Known rows, with every way that one mark hangs from another
(J (G (R (C V)))): [ 0.32  1.06 -3.73  0.28 -0.53 -1.56 -3.98 -2.05  0.57  0.80  0.01  0.30
 -1.52 -0.51 -5.26 -0.92 -3.02 -0.02 -0.16 -1.71  0.76  0.89 -1.51  0.47
  1.44]
(J (G (R (C (H (B U)) V)))): [ 0.28  0.98 -1.98  0.40 -0.90 -0.74 -2.34 -1.24  2.11 -0.47  0.41  0.44
 -1.87  1.07 -1.33 -1.63 -1.98  0.62  0.07 -1.85  1.68  0.35  1.01 -2.45
  0.80]
(B (H (C R V) N)): [ 0.93 -0.32 -1.24  0.36  0.00  0.80  0.90 -0.41  1.31 -0.86 -0.71 -1.02
 -0.92  0.31  1.57 -0.62 -0.17 -0.16  1.00 -0.37  1.98 -1.67  2.81 -0.02
  0.27]
(N (H B)): [ 1.77 -1.99 -0.66  0.15  0.48  0.90 -1.99 -2.33 -1.17 -1.68 -1.84 -0.21
  0.02 -0.68 -2.31  0.08  0.36  1.64  0.05 -0.74  2.01 -0.10  1.36  2.83
  0.89]
(R (C (H N) V)): [ 2.24  0.05 -3.09 -0.59 -0.70  0.60  0.73 -0.71  1.34 -0.14 -0.36  0.18
 -0.91 -0.37 -0.50 -0.64 -1.10 -0.35  0.41 -0.96  1.61  0.15  1.26  1.18
  1.63]
(B U): [ 2.52 -0.66 -1.96 -1.56 -0.18  2.10 -2.49 -3.10 -0.47  0.53  0.08 -1.45
 -1.48 -1.24 -3.75 -1.37 -1.34  0.36 -0.41 -1.28  2.30  1.70  1.75  1.43
  1.30]
(F (G (R C))): [ 0.89  0.06 -3.19  1.15 -0.28 -0.37 -3.67 -3.08 -1.23 -1.42  2.52 -0.62
  0.11 -1.45 -5.85 -0.64 -2.52  0.83  0.42 -1.82  0.13  0.70 -0.67  1.75
  1.67]
(N H): [ 1.73 -1.59 -1.79 -0.65  0.12  1.22 -2.75 -2.32 -1.37 -0.99 -1.51 -0.61
 -0.09 -1.34 -4.14 -0.06 -0.50  1.13  0.06 -0.93  1.48  0.87  0.74  4.11
  1.52]
(H (B U) (C R V) (N X)): [ 2.40 -1.54  0.32 -1.42  0.72  0.10  2.13 -0.31  0.87 -0.45  0.04 -0.53
 -0.78  0.36  4.82 -0.73  0.60  0.40  1.00  0.16  2.47 -1.80  3.42 -2.99
 -0.36]
(J G): [ 0.93  0.34 -2.99 -0.96 -0.24  1.32 -3.34 -2.41 -0.64  0.74 -1.63 -0.39
 -1.23 -1.03 -6.64 -0.73 -2.10  0.53 -0.49 -1.47  1.54  1.12 -0.08  2.66
  0.86]
(B H): [ 1.86 -0.55 -2.11  0.08 -0.24  2.49 -1.88 -2.17 -0.12 -0.51 -1.18 -1.53
 -0.91 -0.71 -4.29 -1.00 -1.22  0.38  0.22 -1.51  1.78  0.79  1.58  3.63
  0.99]
(X (N (H (C R)))): [ 0.71 -1.28  0.32 -0.63  0.38  0.41 -1.77 -0.85 -1.52 -0.50 -1.97 -0.51
 -0.49 -1.11 -0.62  0.95 -0.44  1.71  0.54  0.20  0.98 -0.36  1.94  1.30
  0.59]
(H B C (N X)): [ 2.41 -2.38 -0.21  0.53  0.88  0.69  1.16 -0.68 -0.84 -1.66 -0.31 -0.14
  0.69 -0.61  0.64  0.64  0.72  0.93  0.97 -0.35  2.09 -1.17  1.66  2.10
 -0.19]
(V C): [ 1.11 -1.36 -2.18 -0.99  0.06  1.67 -1.73 -2.26 -0.03  1.06 -0.99 -0.39
 -1.68 -1.85 -5.08 -1.46 -2.63  0.32 -0.22 -1.17  1.97  1.18  0.82  2.48
  1.83]
(F (G (R (C H V)))): [ 0.62  0.45 -3.09  0.20 -0.50 -0.41 -2.13 -1.97  0.50 -1.40  1.24  0.19
 -0.65 -0.51 -4.88 -1.32 -2.26  0.59  0.95 -1.97  0.32  0.12  0.12  0.34
  1.97]
(B (H (N X))): [ 2.41 -2.07 -2.36 -0.30 -0.19  2.65  0.46  0.05 -0.06  0.65 -0.16 -1.31
  0.68 -0.66 -1.45 -0.48 -0.32  0.56  0.93 -1.31  1.18  0.06  1.72  4.92
  0.30]
(X (N (H (B U) (C R V)))): [ 1.41 -1.79  1.81 -1.61  0.61 -0.39 -0.83 -1.06 -0.18 -0.19 -1.78  0.11
 -1.12  0.39  3.06 -0.15  1.09  2.20  0.65  0.17  2.15 -1.34  3.74 -3.50
  0.05]
(C (H (B U) (N X)) R V): [ 2.01 -1.24 -0.88 -2.44 -0.04  1.84  2.76  0.71  2.08  1.04 -0.83 -0.54
 -1.37  0.63  4.11 -1.40 -0.04  0.14  0.87 -0.36  2.21 -1.16  3.84 -1.54
  0.00]
(C H): [ 1.51 -0.09 -2.30 -0.83 -0.24  2.56 -1.25 -1.85  0.13 -0.49 -1.82 -0.90
 -1.51 -1.10 -4.68 -0.75 -1.71  0.09  0.06 -1.24  1.82  1.19  1.28  3.53
  1.52]
(R (C (H B) V)): [ 2.50  0.42 -1.46 -0.23 -0.06  0.06  0.04 -1.79  1.20 -1.70 -1.92  0.26
 -1.76  0.20 -0.68 -0.94 -1.18  0.18  0.24 -0.81  2.21 -0.19  1.57 -0.92
  1.47]
(B (H (C R V) (N X)) U): [ 2.13 -1.29 -0.53 -1.19 -0.06  1.08  1.76  0.43  1.42 -0.34  0.51 -1.50
 -0.39  0.60  3.94 -1.30  0.14  0.18  1.42 -0.42  1.77 -1.27  3.78 -1.40
 -0.10]
(G (R C)): [ 1.28  0.23 -3.14  1.35 -0.31 -0.27 -3.37 -2.57 -0.40 -0.23  1.08 -0.98
 -1.05 -1.50 -4.21 -0.30 -2.99 -0.20 -0.15 -1.39  0.88  1.53 -0.84  2.80
  1.74]
(J (G (R (C H V)))): [-0.23  1.48 -3.60  0.38 -0.92 -0.77 -2.94 -1.01  1.52  0.06 -0.48  0.43
 -1.71  0.04 -4.59 -1.07 -3.09 -0.09  0.16 -1.89  0.73  0.86 -0.76  0.70
  1.53]

Rows
[ 0.35 -1.63 -2.29 -1.51 -0.43  2.52  2.62  1.53  1.56  2.05 -0.91 -0.58
 -1.12 -1.11  0.52 -1.17 -2.55 -0.19  0.76 -0.41  1.12 -0.14  2.37  2.42
  1.07] -> (V (C (H (N X)) R))
[ 3.49 -1.20 -1.28 -1.34 -0.36  0.59  2.32  0.12  1.65 -0.28  0.45  0.10
 -0.38  0.60  3.72 -1.10  0.01  0.46  0.87 -0.83  2.00 -0.38  2.91 -1.54
  0.66] -> (R (C (H (B U) (N X)) V))
[ 1.74 -1.13 -1.01 -0.54  0.30  0.73  1.91  0.72  1.04 -0.68 -0.80 -1.04
 -0.24  0.23  2.42 -0.55 -0.11 -0.02  1.57 -0.26  1.38 -1.75  2.69  0.51
  0.00] -> (B (H (C R V) (N X)))
[ 0.89 -0.22 -1.58 -0.96 -0.02  1.49  2.09 -0.18  2.01  0.52 -2.11  0.00
 -1.81  0.35  1.69 -0.75 -0.21 -0.22  0.45 -0.26  2.45 -1.55  2.83 -0.31
  0.34] -> (C (H B N) R V)
[ 0.76 -0.05 -1.42  1.33 -0.66  0.47 -1.95 -2.24  0.32 -2.31  2.80 -0.51
 -0.24  0.10 -1.89 -1.35 -1.52  1.51  0.63 -1.97  1.00  0.17  1.87 -1.30
  1.09] -> (F (G (R (C (H (B U))))))
[ 3.01 -0.75 -2.88 -1.37 -0.39  0.59  1.65  0.42  1.00  0.17 -0.40  0.10
 -0.21 -0.42  0.40 -0.57 -1.20 -0.25  1.02 -0.83  1.02  0.05  1.12  1.73
  1.41] -> (R (C (H (N X)) V))
[ 1.57 -1.56 -0.20 -0.59  0.74  0.12 -0.67 -0.65 -1.27 -2.71 -1.61 -1.09
  0.20 -0.94  0.25  0.43 -0.86  0.91  1.01  0.24  0.78 -0.49  1.56  1.95
  0.86] -> (N (H (C R)) X)
[ 2.30 -1.63 -1.27 -0.40 -0.09  1.98 -0.29 -2.02  0.08  0.67  0.82 -0.65
 -0.57 -0.48  0.05 -0.74  0.53  0.79 -0.16 -0.97  2.88  0.04  2.58  0.83
  0.17] -> (H (B U) N)
[ 2.52 -2.47 -0.31 -1.44  0.96 -0.60 -1.21 -1.23 -1.11 -2.13 -1.98  0.09
  0.44 -0.72 -1.71  0.02  0.25  1.27  1.28 -0.41  1.28 -0.47  0.96  1.93
  1.20] -> (N (H (C V)) X)
[ 0.85  0.05 -2.71 -1.63 -0.38  1.81  1.39 -0.14  1.78  1.24 -1.68 -0.49
 -1.90 -0.37 -0.08 -0.91 -1.17 -0.70  0.44 -0.50  1.86 -0.59  2.20  1.00
  0.95] -> (C (H N) R V)
[ 1.02 -0.36 -1.08 -0.59 -0.55  2.67  1.61 -0.45  1.59  0.14 -0.09 -1.12
 -1.53  0.23  3.07 -1.00 -0.35  0.21  0.07 -0.49  2.53 -0.59  4.01 -0.59
  0.10] -> (C (H (B U) N) R)
[ 1.58 -0.72  0.07 -0.58  0.44  0.12  1.15 -1.38  1.17 -0.59  0.13 -0.48
 -1.46  0.45  3.95 -0.81  0.67  0.24  0.45  0.03  3.06 -1.77  3.57 -3.56
 -0.12] -> (H (B U) (C R V) N)
[ 1.11 -1.13 -3.36 -0.22 -0.45 -0.23  0.19  0.21  0.55 -0.18  2.14  0.42
  0.96 -0.49 -2.08 -0.77 -1.43  0.75  1.72 -1.79 -0.26 -0.53  0.24  1.66
  1.23] -> (F (G (R (C (H (N X)) V))))
[ 2.72 -2.87  1.39 -0.25  0.78  0.26 -0.87 -1.51 -1.30 -3.17 -0.39 -0.52
  0.82 -0.12  1.45 -0.01  1.07  2.14  0.95 -0.46  2.01 -0.41  2.63  0.34
  0.34] -> (N (H (B U) C) X)
[ 1.49 -0.95 -3.29 -0.02 -0.49 -0.12  0.37  0.74  1.38  0.73  0.92  0.03
 -0.17 -0.44 -0.46 -0.40 -1.75 -0.30  1.12 -1.31  0.53  0.24  0.00  2.74
  1.30] -> (G (R (C (H (N X)) V)))
[ 0.76 -0.75 -0.40  0.20  0.43  0.14 -1.67 -1.76 -0.99 -2.92 -1.47 -1.03
 -0.45 -0.89 -0.55  0.36 -0.80  0.79  0.46  0.14  1.37 -0.39  1.69  1.32
  1.06] -> (N (H (C R)))
[-0.35 -1.07 -1.34  0.06 -0.35  2.23  2.37  0.39  2.04  0.98 -1.32 -0.09
 -1.72 -0.35  1.51 -1.06 -1.60  0.17  0.24 -0.30  2.22 -1.04  3.12  0.64
  0.66] -> (V (C (H B N) R))
[ 2.29 -1.65 -2.53 -2.30  0.00  1.93  1.46  0.42  0.91  1.20 -1.48  0.07
 -0.44 -0.59 -1.51 -0.74 -0.52 -0.01  1.00 -1.05  1.55 -0.03  1.44  3.24
  0.94] -> (C (H (N X)) V)
[ 2.66 -0.36 -1.54 -0.45 -0.68  0.65  1.35 -0.98  1.93 -0.70  0.66  0.14
 -1.01  0.68  2.84 -1.19  0.01  0.30  0.33 -0.92  2.61 -0.34  3.04 -2.10
  0.91] -> (R (C (H (B U) N) V))
[ 1.80 -1.37 -0.78  0.97 -0.51  2.13 -0.27 -1.25  0.38 -1.56  1.77 -1.46
  0.18  0.01  0.57 -0.73  0.51  0.78  0.71 -1.23  2.32 -0.03  3.31  1.20
  0.19] -> (B (H C N) U)
[ 0.87 -1.97 -0.56 -1.48 -0.38  2.56  3.13  1.29  2.14  1.56  0.06 -0.56
 -1.24 -0.05  3.96 -1.72 -1.38  0.52  0.62 -0.39  2.06 -0.60  4.15 -0.73
  0.30] -> (V (C (H (B U) (N X)) R))
[ 1.16  0.37 -0.74 -0.06  0.26  0.60 -0.47 -1.48  0.99 -1.81 -1.75 -1.38
 -1.81  0.19 -0.41 -1.11 -1.03 -0.11  0.82 -0.43  1.97 -1.01  2.53 -0.80
  0.71] -> (B (H (C R V)))
[ 1.09 -0.06 -1.47  0.31 -0.48 -0.37 -1.61 -2.26  1.08 -1.75  2.13  0.17
 -0.81  0.54 -1.59 -1.88 -1.13  1.31  0.87 -1.98  1.27 -0.33  1.87 -2.80
  1.19] -> (F (G (R (C (H (B U)) V))))
[ 1.74 -1.25 -1.13 -0.28 -0.51  2.82  0.74 -1.02  1.03 -0.14  0.34 -0.53
 -0.76  0.08  0.73 -0.86  0.34  0.77  0.11 -1.21  2.78  0.00  3.40  1.05
  0.31] -> (C (H (B U) N))
[ 1.89 -1.86  0.89 -0.92  1.29 -1.05  0.46 -0.59 -0.39 -2.63 -2.78 -0.04
 -0.24  0.17  2.44  0.05  0.45  1.23  1.23  0.43  1.61 -1.98  2.18 -0.98
  0.34] -> (N (H B (C R V)) X)
[ 1.43 -2.17  0.22 -0.39  0.44  0.54 -2.54 -1.39 -2.12 -0.91 -1.58  0.06
  0.29 -1.28 -2.86  1.07  0.27  2.24  0.59 -0.53  1.18  0.28  1.30  2.82
  0.79] -> (X (N (H C)))
[ 1.36 -0.41 -0.68 -0.26 -0.36  1.18  0.81 -0.66  1.72 -0.69  0.65 -1.43
 -1.10  0.66  3.14 -1.34  0.16  0.08  0.88 -0.55  2.31 -1.20  3.95 -1.93
  0.16] -> (B (H (C R V) N) U)
[ 2.00 -1.38 -0.81 -0.06 -0.28  1.30  0.00 -1.21  1.11 -1.05  1.04 -0.84
 -0.33  0.43  0.93 -1.26  0.89  0.61  0.93 -1.26  2.53 -0.57  3.31 -0.30
  0.36] -> (B (H (C V) N) U)
